What can hang from each mark
vurer: nagal
pibu: nagal
tevas: tega
devarez: nagal tega
dozo: pamo
pamo: nagal
nagal: devarez pamo pibu tevas vurer
tega: tevas

Every row comes from one small tree of marks. The marks that hang from a mark follow it in brackets, in alphabetical order. Every link used is in the known rows. Which tree was each row made from?
Known rows
nagal[pamo]: [-1.39  0.53  1.48  0.79  1.11 -1.77  2.94 -0.81 -2.59 -1.35 -1.25 -2.90
  0.61  0.88 -1.03  1.97 -1.62 -0.46  1.49  1.11 -0.64]
dozo[pamo[nagal[devarez]]]: [-1.10  1.89  0.54  2.25  0.74 -1.65  2.05 -1.40 -2.53 -2.34 -0.07 -1.03
  1.34  2.87 -0.87  3.49 -2.24 -0.94  0.66  3.47 -1.06]
vurer[nagal]: [-0.74 -0.09 -0.83 -1.10  1.01 -0.75  3.96 -0.17 -1.69 -4.36  1.30 -3.41
  4.35  1.23 -0.51  0.68 -2.78 -1.73  0.80  2.18 -0.83]
devarez[tega]: [-1.49  0.18  0.82 -0.79  0.49 -0.62  2.78 -2.83 -1.10 -1.31  1.99 -4.05
  1.14  0.72  0.68  2.37 -2.10 -0.89  0.91  2.79 -0.57]
pamo[nagal[devarez pibu tevas vurer]]: [-3.10  0.74 -2.59  4.45  0.93 -2.25  2.26  2.08 -2.95 -2.07  0.58  1.27
  0.29  2.61 -1.36  5.31 -2.46 -0.31  0.88  7.05 -1.16]
nagal[devarez pibu tevas[tega] vurer]: [-2.72 -0.55 -3.97  4.33  1.07 -1.79  2.60  3.12 -2.49 -3.40  0.44 -1.56
 -1.28  1.16 -0.97  3.99 -1.57 -0.79  1.82  6.59 -1.45]
pamo[nagal[devarez tevas[tega]]]: [-1.54 -0.02 -0.64  2.81  1.23 -1.57  2.98  0.94 -3.58 -2.09  1.03 -0.51
  3.98  1.95 -0.91  4.82 -1.78 -0.14  1.24  4.60 -0.99]
dozo[pamo[nagal]]: [-0.79  1.96  2.26  1.44  0.23 -1.17  2.07 -1.82 -2.28 -2.31  0.28 -1.22
  1.17  2.21 -1.35  3.66 -2.27 -1.09  0.67  2.97 -1.05]
pibu[nagal]: [-0.78 -0.86 -2.12 -3.27  0.13 -0.69  3.40 -1.25 -2.74 -2.18 -1.57 -2.77
  1.53  0.85 -1.18  1.02 -2.65 -1.35  2.43  0.56 -1.24]
pamo[nagal[devarez]]: [-1.83  0.92 -1.69  1.32  1.21 -2.20  2.58 -0.03 -3.52 -2.36  0.68  0.76
  3.44  2.71 -0.65  3.58 -2.11 -0.24  0.25  4.12 -0.74]
dozo[pamo[nagal[tevas]]]: [-0.87  1.48  2.33  2.26  0.17 -0.88  2.19 -1.20 -2.09 -1.80  0.20 -2.17
  0.79  2.01 -1.08  4.74 -2.37 -0.88  1.23  3.42 -1.30]
pamo[nagal[tevas]]: [-1.47  0.39  1.02  1.32  0.44 -1.05  2.82  0.19 -2.87 -1.51  1.03 -0.82
  2.65  1.45 -0.94  5.51 -2.36 -0.21  0.97  4.04 -1.05]
nagal[pibu vurer]: [-2.47  0.90 -1.83  0.62  0.00 -1.72  2.08  1.01 -1.90 -3.54  0.60 -0.37
 -2.39  0.87 -1.70  2.88 -2.16 -1.39  0.39  4.91 -1.03]
tevas[tega]: [ 0.02 -0.52  1.53 -1.47  0.46 -0.59  3.27 -0.44 -3.07 -3.96  1.49 -2.99
  3.29 -0.36 -1.48  1.83 -0.93 -1.30  0.91  1.45 -0.70]
devarez[nagal[pibu tevas]]: [-2.36 -0.64 -0.35 -0.02  0.03 -0.61  2.69  1.75 -1.06 -2.50 -0.84 -0.35
 -0.18  0.27 -1.19  7.48 -2.21 -0.63  0.12  2.82 -1.42]
tega[tevas]: [-0.97 -0.02 -0.50 -1.38 -0.05 -1.33  2.87  0.39 -3.76 -3.89 -1.27 -3.18
  2.90  0.63 -0.38  2.41 -1.76 -0.69  1.40  1.32 -0.79]
nagal[vurer]: [-1.32  0.76 -1.47 -0.35  0.56 -1.52  2.82 -0.69 -2.00 -3.87  1.09 -2.32
 -0.35  1.06 -0.63  1.34 -2.31 -1.35 -0.76  3.55 -0.83]
dozo[pamo[nagal[pibu]]]: [-1.36  2.00  2.07  1.89 -0.04 -1.24  1.71 -0.96 -2.22 -2.21  0.03 -0.39
  0.15  2.06 -1.88  4.32 -2.20 -1.15  1.18  3.65 -1.15]
pibu[nagal[devarez[tega]]]: [-1.59 -1.00 -4.05 -1.50  0.91 -1.14  3.37 -1.57 -2.53 -1.48 -1.36 -2.73
  1.69  1.88 -0.04  0.53 -2.57 -1.10  2.60  1.77 -1.10]
pamo[nagal[pibu tevas[tega] vurer]]: [-2.23  0.51  0.78  3.49  0.41 -1.37  2.50  1.61 -2.90 -2.45  1.55  0.63
  1.30  1.13 -2.79  5.29 -1.98 -0.83  1.00  6.12 -1.07]
dozo[pamo]: [-0.41  1.39  1.48 -0.12  0.00 -0.84  2.17 -1.91 -1.76 -2.89 -0.18 -3.43
 -0.32  1.44 -0.47  2.73 -2.11 -1.34  0.97  1.80 -1.19]
pamo[nagal[pibu]]: [-2.13  1.06  0.63  0.85  0.10 -1.63  2.09  0.68 -3.04 -2.08  0.75  1.57
  1.69  1.63 -2.20  5.08 -2.10 -0.58  1.00  4.41 -0.82]

Write each row's tree
[-3.22  0.38  0.05  5.26  0.89 -1.84  2.49  2.24 -1.70 -0.96 -1.40 -2.06
 -3.52  0.67 -2.03  4.37 -2.02 -0.52  2.33  5.28 -1.27]
nagal[pamo pibu tevas vurer]
[-3.87  0.24 -3.46  6.94  1.87 -2.83  2.44  3.07 -2.26 -1.10 -2.05 -1.43
 -3.18  2.10 -0.92  3.85 -1.90 -0.07  2.40  6.28 -1.29]
nagal[devarez pamo pibu tevas vurer]
[-3.65  0.51 -1.73  4.40  1.78 -2.67  2.16  0.27 -2.10 -0.03 -1.54 -1.13
 -0.98  2.19 -0.50  2.73 -1.45 -0.11  2.84  4.35 -0.65]
nagal[devarez[tega] pamo pibu]
[-3.33 -0.40 -2.32  5.24  1.47 -2.35  2.44  2.84 -2.56 -0.31 -2.78 -1.92
 -1.74  1.71 -0.51  5.21 -1.54  0.51  3.79  4.51 -1.35]
nagal[devarez pamo pibu tevas]
[-2.35 -0.18  0.72 -0.22  0.63 -0.71  3.08 -1.37 -1.14 -2.30 -0.08 -2.24
  3.22  0.80 -0.22  4.42 -2.12 -1.11 -0.62  2.04 -0.58]
devarez[nagal tega[tevas]]
[-3.80 -0.14 -4.41  4.98  1.09 -1.83  2.27  1.60 -1.15 -1.51  0.68 -2.26
 -2.83  1.88  0.54  4.37 -2.33 -0.50  1.78  7.68 -1.34]
nagal[devarez[tega] pibu tevas vurer]
[-1.87  0.24  0.17  1.69  1.22 -1.42  3.59  1.03 -1.74 -3.11 -0.34 -2.19
  2.58  1.25 -1.98  1.22 -2.40 -1.57  2.07  2.70 -0.80]
vurer[nagal[pamo pibu]]
[-1.44  1.45  1.00  3.63  0.78 -1.20  2.17 -1.49 -1.90 -1.26  0.39 -2.29
  1.09  2.72 -0.27  4.47 -2.34 -0.68  1.36  4.28 -1.21]
dozo[pamo[nagal[devarez[tega] tevas]]]
[-2.07 -0.49 -1.32  4.01  2.33 -1.30  4.22  0.14 -1.29 -1.84  0.17 -4.83
  3.96  2.13  0.38  1.27 -2.62 -0.92  2.35  3.70 -0.85]
vurer[nagal[devarez[tega] pamo tevas]]
[-1.66 -1.06 -2.54  2.32  1.26 -0.91  3.78  2.47 -2.03 -4.19  0.76 -2.76
  3.73  1.31 -0.78  2.46 -2.19 -1.36  2.49  4.38 -1.25]
vurer[nagal[devarez pibu tevas[tega]]]
[-3.00  1.20 -0.10  3.50  0.94 -2.50  2.25  1.12 -2.09 -1.96 -1.16 -0.61
 -2.77  1.15 -2.64  2.16 -1.83 -1.00  1.20  4.45 -0.76]
nagal[pamo pibu vurer]
[-1.60  2.29  1.53  2.83  0.17 -1.50  1.72 -0.88 -2.08 -2.61  0.33 -0.01
 -0.54  2.29 -2.19  3.71 -2.40 -1.42  0.56  4.55 -1.13]
dozo[pamo[nagal[pibu vurer]]]
[-1.66  1.93  0.25  2.76  0.44 -1.74  1.66 -0.52 -2.48 -2.23 -0.28  0.00
  0.33  2.83 -1.37  4.29 -2.14 -0.90  1.27  4.14 -1.17]
dozo[pamo[nagal[devarez pibu]]]
[-1.27 -1.29 -0.74 -0.12  0.70 -0.73  3.74 -0.35 -2.62 -0.41 -2.93 -3.94
  0.77  0.73 -1.43  2.05 -2.49 -0.74  3.84  0.81 -1.41]
pibu[nagal[pamo tevas]]
[-2.71  0.03  1.94  1.85  1.34 -1.22  3.18 -1.37 -1.28 -1.11 -1.32 -2.48
  2.88  0.98 -0.89  3.85 -1.90 -0.89 -0.01  1.65 -0.38]
devarez[nagal[pamo] tega[tevas]]
[-1.31 -1.14 -0.67  1.40  1.10 -0.93  3.96 -0.03 -2.74 -1.38 -2.04 -3.91
  0.84  0.51 -2.40  0.68 -2.28 -1.43  3.07  1.95 -1.29]
pibu[nagal[pamo tevas[tega] vurer]]
[-3.19  0.96 -2.72  5.38  2.54 -3.13  2.98 -0.64 -2.55 -1.53 -1.15 -2.89
  0.65  2.80 -0.01 -0.35 -1.81 -0.68  0.76  4.51 -0.33]
nagal[devarez[tega[tevas]] pamo vurer]
[-3.48  0.29 -0.34  1.75  0.52 -1.18  2.56 -0.13 -0.81 -2.65  0.00 -0.53
  0.65  1.04 -1.36  4.44 -2.29 -1.52 -0.75  4.34 -0.67]
devarez[nagal[pibu vurer] tega[tevas]]
[-2.56  0.38 -1.38  3.36  2.29 -2.48  2.89 -1.43 -2.26 -0.29 -0.96 -3.08
  1.14  2.42  0.57  1.30 -1.55 -0.04  1.73  2.94 -0.45]
nagal[devarez[tega] pamo]
[-1.98 -0.29 -1.03  0.47  0.73 -0.83  3.22  0.65 -0.92 -3.22  0.03 -1.57
  0.23  0.67 -0.76  5.32 -2.52 -1.00 -1.66  3.11 -1.24]
devarez[nagal[tevas vurer]]
[-3.32  1.40 -2.22  3.80  1.20 -2.48  2.07  0.33 -2.57 -1.98  1.41  1.67
  1.01  2.95 -1.41  3.57 -2.33 -0.73  0.24  6.97 -0.67]
pamo[nagal[devarez[tega] pibu vurer]]
[-1.63 -0.77  1.24  3.14  1.29 -0.77  3.96  2.00 -1.82 -2.89  0.06 -3.47
  3.30  0.46 -2.24  2.47 -2.07 -1.45  3.07  3.26 -1.05]
vurer[nagal[pamo pibu tevas[tega]]]
[-2.35 -0.74  0.99  0.55  0.72 -0.06  3.20 -1.43  0.12 -0.97  1.09 -3.07
  1.49  0.46  0.36  6.13 -2.45 -0.76 -0.42  2.96 -0.99]
devarez[nagal[tevas] tega]
[-1.32 -0.84 -1.06  3.59  2.35 -1.34  4.47  1.37 -2.27 -3.11 -0.05 -4.34
  4.95  1.56 -0.70  0.86 -2.06 -1.09  2.30  3.01 -0.94]
vurer[nagal[devarez pamo tevas[tega]]]
[-0.60  1.33  3.02  2.57  0.28 -0.69  2.33 -1.12 -2.32 -2.12  0.57 -2.26
  1.58  1.66 -1.53  4.53 -2.04 -1.08  1.32  3.34 -1.24]
dozo[pamo[nagal[tevas[tega]]]]
[-1.97 -0.09 -3.52  0.80  1.22 -1.58  3.41  1.49 -1.91 -4.37  0.42 -1.48
  3.13  2.12 -0.58  1.37 -2.56 -1.46  1.56  3.88 -0.99]
vurer[nagal[devarez pibu]]
[-1.12  1.82  1.77  3.10  0.41 -1.11  2.18 -1.13 -1.92 -2.19  0.58 -1.97
  0.02  2.14 -1.32  4.05 -2.54 -1.17  0.61  4.39 -1.28]
dozo[pamo[nagal[tevas vurer]]]
[-2.38  0.18 -2.39  2.89  1.91 -2.09  3.54  1.51 -2.10 -3.13 -0.83 -1.62
  2.90  2.24 -1.28  0.83 -2.33 -1.24  2.14  3.46 -0.81]
vurer[nagal[devarez pamo pibu]]
[-1.28 -0.43  0.55  2.20  1.55 -0.88  4.28  0.61 -1.58 -2.57 -0.01 -4.71
  3.69  1.10 -0.81  1.84 -2.65 -1.13  2.10  2.45 -0.99]
vurer[nagal[pamo tevas]]
[-2.60  1.00 -3.34  4.13  2.49 -3.27  2.97  0.12 -2.80 -2.31 -1.31 -1.81
 -0.44  2.74 -0.48 -0.08 -1.88 -0.53  0.19  3.91 -0.59]
nagal[devarez pamo vurer]
